Each row comes from the steps of one walk. Every step used is in the known rows, and no mark comes twice. Write the walk behind each row, first mark first.
Known rows
L-V-P: [-32   0  -2   2   9  16  -2   1  14  14 -19  18  -7 -13 -24  11   3  27
  23  -2  24  17  16  13 -12  -8  -2  14  16 -26  48  13   3]
V-P-K-W-Z: [-34 -17  -7  -7 -20   9  -1  11  18   4  -4  -8  -7   8 -26  25  -2  37
  -8 -10  40  32   1  13 -22  15  -2  22 -34 -15  49   1  28]
F-L-V: [  8  27   0 -12  26  27  -2   1  21  15  12  18 -16  -1 -10  16 -13  27
  15   0  36   9   8 -16 -23   3 -31  16  25 -28  30   4  11]
R-A: [ -4  -7   5   5   9   4  12   9  27   3 -21  12 -10 -25   3   7  -3  14
 -17 -15  20  -6   1 -14 -12 -21 -16  18  25 -24  35  11  18]
A-R: [ -7 -18   4   8  25   3   4   2  23  -4  -5  11  -1 -17 -12  27  10  11
 -13 -23  41  16  29  -1 -13 -17 -10  18  19 -20  33  13  26]
V-W-K-P: [ 40 -28   5  -5  -5  14   3   9  23   2  21  13 -12  10 -20  -6   2   0
 -15 -20  31  27 -11 -28 -19  36 -29  11  -9 -41  34 -23 -16]
Z-W-K-L: [-27 -39   6 -19  -4  34  13 -11  19  13  22  -6 -23  -3 -10  -4  -7  32
 -21 -21  18  11   6   3 -35  20 -27  13 -24 -27  34 -10   7]
L-V-P-Z-W-K: [-83   9   2 -12  -1  32   5  -5  13  17   3  -7 -23   0 -20  12 -11  26
  13  19  13  20  36  32 -17  49 -25   6 -18 -15  44   7  -4]
F-L-V-P-Z: [-32  36   1  -7  15  22   2  -4  16  24  13  22 -16  -3 -26  14 -13  40
  34  16  27  24   9 -12 -11  15 -44  11  30 -12  35  10   4]
K-P-Z: [ 40  20  12  14  -5   6  12  -2  12   9  32  14 -12   2  -7   1   2   9
   4   3  26  13  -4 -10  10  29 -41  11  14 -14  32  -1  15]
K-L-F: [ 23  -5   8  -7  13  16  13  11  24  12   0   5  -1 -13 -16   4 -10  46
  -7  -6  -7  10 -17 -38  -3  -8 -32  10  -4 -15  34   3  27]
Z-P-K-L: [ 34 -10   8   2 -24   4  13  -8  20   7  34   2 -28 -21  -5 -10   1  28
 -12  -1  32  21  26 -15 -14   2 -41   9  17 -15  33   9  18]
V-W-Z-P: [ 33 -31   1  -6 -30   8   3  16  15 -11  26   2  -9  -3 -19   1   6  14
 -23  -7  46  17   4 -30 -27 -22 -24  19 -12 -30  46  10  -9]
V-W-Z-P-K: [ 34 -16  -1  -6 -30  -3   2  15  21 -14  28 -10 -21 -10 -10   3   1  15
 -22   4  57  25  17 -25 -28  13 -32  16 -11 -17  42   2   2]
P-Z-W-K-L: [-31 -23   9 -16  -8  32  17 -17  16  16  35 -10 -27  -2 -10  -5 -15  33
 -17   0  14  16  20  -1 -20  38 -44  10 -29 -12  32   0   8]
Z-W-K-L-V-P: [-61 -29   0 -21   4  44   4  -7  12  23  10   0 -23  -7 -27  -1  -4  47
   1  -6   3  27  23  25 -25   7 -19   6 -24 -32  45  -2  -2]
Z-W-K-P: [ -1 -16   7  -8 -10  26   8   5  15   4  32  -1 -22   9  -2   5   5  -4
 -13 -15  22   8   4  23 -22  39 -33   9 -15 -32  33 -23   6]
W-Z-P-V: [  2   7   2   1 -18  34   6   5  17  -7   9   1 -10  10  -9   8   2  17
 -10  -1  42   4  40 -16 -25 -14   5  20   6 -23  41  21   9]
L-Z: [-16  16   5   9  -8   1   9  11  12  10  -2   4   1 -23  -3  24  -1   7
   1   2  32   9   7  16  -3  -5 -12  16   1 -21  36   9  22]
V-P-K: [-27 -10  -1  10  -4  -5   3  -2  24   4  -9   5 -16 -18 -10   6   1  17
  12  -6  39  20  11   9 -23  24  -7  12  18 -12  40   5  22]
K-L-R-A: [ 21  -8   7  -4  30  21  16   6  21  15 -12  20  -2 -46   1   5  -2  39
 -27 -10   3   5   4 -15   0 -30  -9  11   6 -24  37   7  23]
Z-W-K-P-V: [-11   9   5   0   5  43   3  -2  16   2  25  -3 -24  23  -5  10  -5  -5
  -9 -16  24  12  37  14 -16  46 -12   7   2 -26  31 -19   4]
P-V-W-K-L-Z: [-19   2   5  -4  -1  34   5  -5  22  15   7  -2  -7  -4 -32  10 -19  33
 -23  -4  23  38  31 -24  -7  21  -4   8 -19 -28  31  -2 -10]
F-L: [ 17  -2   0  -6  13  16   5   0  23   7  20  20 -10  -1  -6  10  -9  17
   5 -15  44   5  -6 -30 -36   1 -34  21  29 -24  27  -2  11]
P-V: [ -4  16   0  13  14  25   1  -7  22   1 -12   7  -8   4 -10  11  -9   9
   2 -16  43   3  41 -15 -13  14  11  19  27 -16  34  12  16]
P-Z-W-K-L-F: [-25  -2  13 -18   3  30  19   4  25  15  24 -17 -18   2 -13   0 -24  45
 -19  16 -14  15   5 -16 -10  47 -58   3 -39  -3  32  -3  12]
F-L-R: [ 26   9   1  -9  34  22   2   9  25   8  13  23   0 -15  -3  19  -8   9
   5  -7  41   0   6 -23 -31  11 -13  16  17 -22  33  -6  13]
L-V-W-K: [ -2 -17  -3 -13  13  22  -4  10  25   5 -16   4 -13   4 -22   5 -11  12
  -7  -2  30  22  24 -20 -23  37  -9  17 -22 -40  39  -3 -17]

Which walk is each row?
[ 35   4  -1  -7  19  12  -7  -6  21  13  16   0 -25 -17 -22   4 -13  49
  -8   1  37  39  23 -20   2  24 -34  10  -4 -20  37  -5   8] -> P-K-L-V-W
[ 20 -11   4   1   1   6   9 -11  22  12  14   0 -22 -21  -4  -4  -6  41
  -8  -8  34  18   9 -12 -14  19 -27  13   4 -12  31   0  30] -> P-K-L
[ 16 -16   0 -12 -38  19   7  17  12  -3  18  -1  -6  16 -25  18   4  20
 -27 -10  39  13   9  -6 -21 -24 -16  26 -28 -29  48  13  12] -> K-W-Z-P
[ 18 -38   5 -19  28  25  13  13  29  11 -14  12  -5 -37 -13  -2 -10  33
 -42 -11   8  21   7 -36 -16   3 -18   7 -24 -36  36  -6 -11] -> V-W-K-L-R-A
[  6 -11   1  -3 -14  27   2   4  28  -8   8   5 -18  15 -27  -6 -10  -7
 -18 -11  41  21  64 -36 -28  34 -11  11   5 -31  35   6 -27] -> Z-P-V-W-K
[-35   5   7 -23   7  43  11 -15  13  22  27 -11 -31  -2 -14   3 -18  46
 -11  15   9  19  32  12  -6  38 -42   7 -35 -19  36   3   8] -> P-Z-W-K-L-V
[  4  38   5  13 -22   9  -1  13  12  -1  16   4  -6 -12 -28  17  -7   0
 -10   5  42  24  65 -15   7 -11 -15   8  21 -19  38   9  -9] -> L-Z-P-V-W
[ 24 -38  -4  -7  -4  10  -2  14  18  -5   8  -1   0  -1 -16   9   0  26
 -19 -20  51  19 -21 -32 -28  -3  -7  25 -23 -26  42   0  -1] -> V-W-Z
[ 16 -25   4  -4 -28  15  11  14  14  -7  17   1 -10  -5  -3   3  10  15
 -15   0  40   1   3 -12 -34 -24 -16  22  -7 -28  45  17  10] -> W-Z-P
[ 37  10  11  -4 -14   3  16  11  28   6  19  -2 -20 -22 -11  -5  -8  36
  -8  15   1  19  14 -30  -4   6 -58   0   7  -5  32   5  27] -> Z-P-K-L-F
[  8 -10  -3  -1   9  30  -7   6  22  -6   3  -3  -1  11 -22  14  -8  24
 -16 -16  51  21  20 -36 -21   9  15  23 -10 -22  41   4  -1] -> P-V-W-Z
[ -2  20   9  10 -35  -1  13  14  10   5  15   6  -6 -25  -7  16   5  -2
  -4  13  29   6  28  12  -6 -23 -31  12  13 -22  39  15  11] -> L-Z-P
[ -1 -41   7 -12  -2  28  15  -8  24  13   4   8 -15  -5 -11  -8  -5  38
 -17 -16  19  15  -5 -23 -35  15 -17  15 -19 -34  32   1   5] -> W-K-L
[  7   8   6   4   8  37   7  -1  23   5   3  12 -14  18  -9   1  -2   0
  -5 -11  23   8  27 -13 -17  47  -4  10   6 -33  30  -9   0] -> W-K-P-V
[-12  -5   4   1  21   9  13   3  24  17 -17  14 -10 -57  -5   4   1  47
  -9  -1   7  23  13   3  -5  -7 -15   2  13 -14  39   5  23] -> V-P-K-L-R-A
[ 26   1  -4  -3  20  11  -9   7  19   4  -4  10  -8  -6 -24   9  -7  20
   1 -10  38  22  20 -14  -2   9  -8  17   1 -29  43   2  -5] -> L-V-W
[  2 -20  -5 -11 -12  21   1  12  18   2   1  -4   2  20 -21  23  -3  30
 -21 -19  42  15  -8  -6 -20  -7   2  32 -42 -27  45   5  23] -> K-W-Z
[ 13  -9   3  -3 -30   3   9   9  20  -7  18  -9 -21 -11   5   5   5  17
 -12  13  47   6  13  -4 -31   9 -28  17  -6 -17  40  14  19] -> W-Z-P-K
[-75 -22   5  -6 -15  19  12  -6  17   9  14  -8 -20   0 -15   4  -8  11
   5   2  21  16  24  21 -28  46 -27   8 -16 -11  41   3  -5] -> V-P-Z-W-K
[ -3  -8  -5  -9 -12   9   0  10  19   1   4 -16 -11  13 -11  27  -8  34
 -25  -7  54  20   4   2 -20  29  -6  27 -41 -15  42   1  34] -> P-K-W-Z
[-45  10   3  -8   1  31   5 -13   2  25  31   2 -23 -14 -31   5  -8  57
  13   4   8  31  24  23  10   1 -41   4  -3  -7  45   8  11] -> K-L-V-P-Z-W
[ 36   8  -1 -25  -7  29  -4  17  18   1  43  11 -18   5 -25  11  -4  32
  -6   8  44  22   5 -43 -31 -23 -46  17   1 -36  39   3 -17] -> F-L-V-W-Z-P
[ 33   7   1  12  -9  16  -4   4  23  -8  15  11 -13   3 -27   0  -5  -2
 -10 -16  51  18  64 -38  -7   1  -7  14  31 -21  37   7 -12] -> Z-P-V-W
[ 25  11  -4 -11 -14  10  -5  15  16  -6  18  -9 -23 -10 -15   6  -2  24
 -13  21  49  28  30 -11 -14  11 -30  13 -18 -23  46   7  -1] -> L-V-W-Z-P-K
[-25  27  -4  -8  19  14  -5   1  25  19   7  15 -24 -11 -15  16 -10  33
  30  12  37  26  14  -2 -25  25 -36   9  31 -18  35  -2  11] -> F-L-V-P-K
[-17  21   5   3 -27  19   5  14  22   0   6  -1 -11  -3 -27  11 -10  -7
 -14  11  37  26  65 -15 -12  19 -10   7  -3 -30  35   7 -20] -> L-Z-P-V-W-K
[ 32 -11  10  -2 -10  11   8   3  20   5  32   9 -14  11 -21  -7  -6   4
 -14  -2  29  29  -1 -30  -5  61 -44   8 -16 -28  31 -15 -17] -> V-W-K-P-Z
[  9  19   5  12 -10  20   5  -2  21  -4   5  12 -16   4 -14   5  -2  -4
   0  -7  39   3  62 -17 -13  -6   1  13  35 -19  37  19   5] -> Z-P-V
[-54  14   4 -19  -7  27  10   9  19  13  34  -7 -19  -5  -4  29 -15   8
  -9   5  31   8  12  19 -38  24 -47   8 -10 -22  25 -15   3] -> F-L-Z-W-K
[-47  -1   2   7 -12   9   7  -6  10  10  24  -2 -15 -11 -17  10  -5  16
  14  -4  29  17  26  22  -8  10 -31  10   8   0  43   5  10] -> V-P-Z-W
[ 33  -4   1 -11  10  25  -4  10  17   6   7  12 -15  10 -22  -1  -1   8
  -7  -6  25  29   2 -13  -6  37 -24   8 -16 -46  37 -18 -20] -> L-V-W-K-P
[-14  -9   0  -4  10  27   3  -8  12  23  -3  18 -11 -18 -31   0   3  57
  16  -8   9  29   8   3  -5 -25 -13  11   6 -31  45  11   9] -> K-L-V-P
[-18  10   5   3  -3  10   8  -7  12   4  29  -9 -19  -6  -3  14 -12  12
  -3  -1  39   5  27  10  -7  27 -35  16   1   1  34   4  17] -> P-Z-W
[-24  11  10  -3 -19  19  13  14   7  11  35  -8 -15  -6  -1  20   4  -1
 -12   6  15  11   4  43  -9  27 -37   4 -22 -28  33 -22   9] -> L-Z-W-K-P
[-24  18  -4 -11  19  26  -4   3  19  19   4  27 -12  -5 -24  13  -5  33
  30  -3  28  18   2  -9 -26 -11 -29  14  34 -27  37   4   2] -> F-L-V-P
[ 49   2   6  -3  -1  11  11   1  20   7  22   8 -18 -38  -3  -1   2  19
 -12  10  30  17  43  -9  -8  12 -23   4   2 -14  39   6  19] -> Z-P-K-L-R
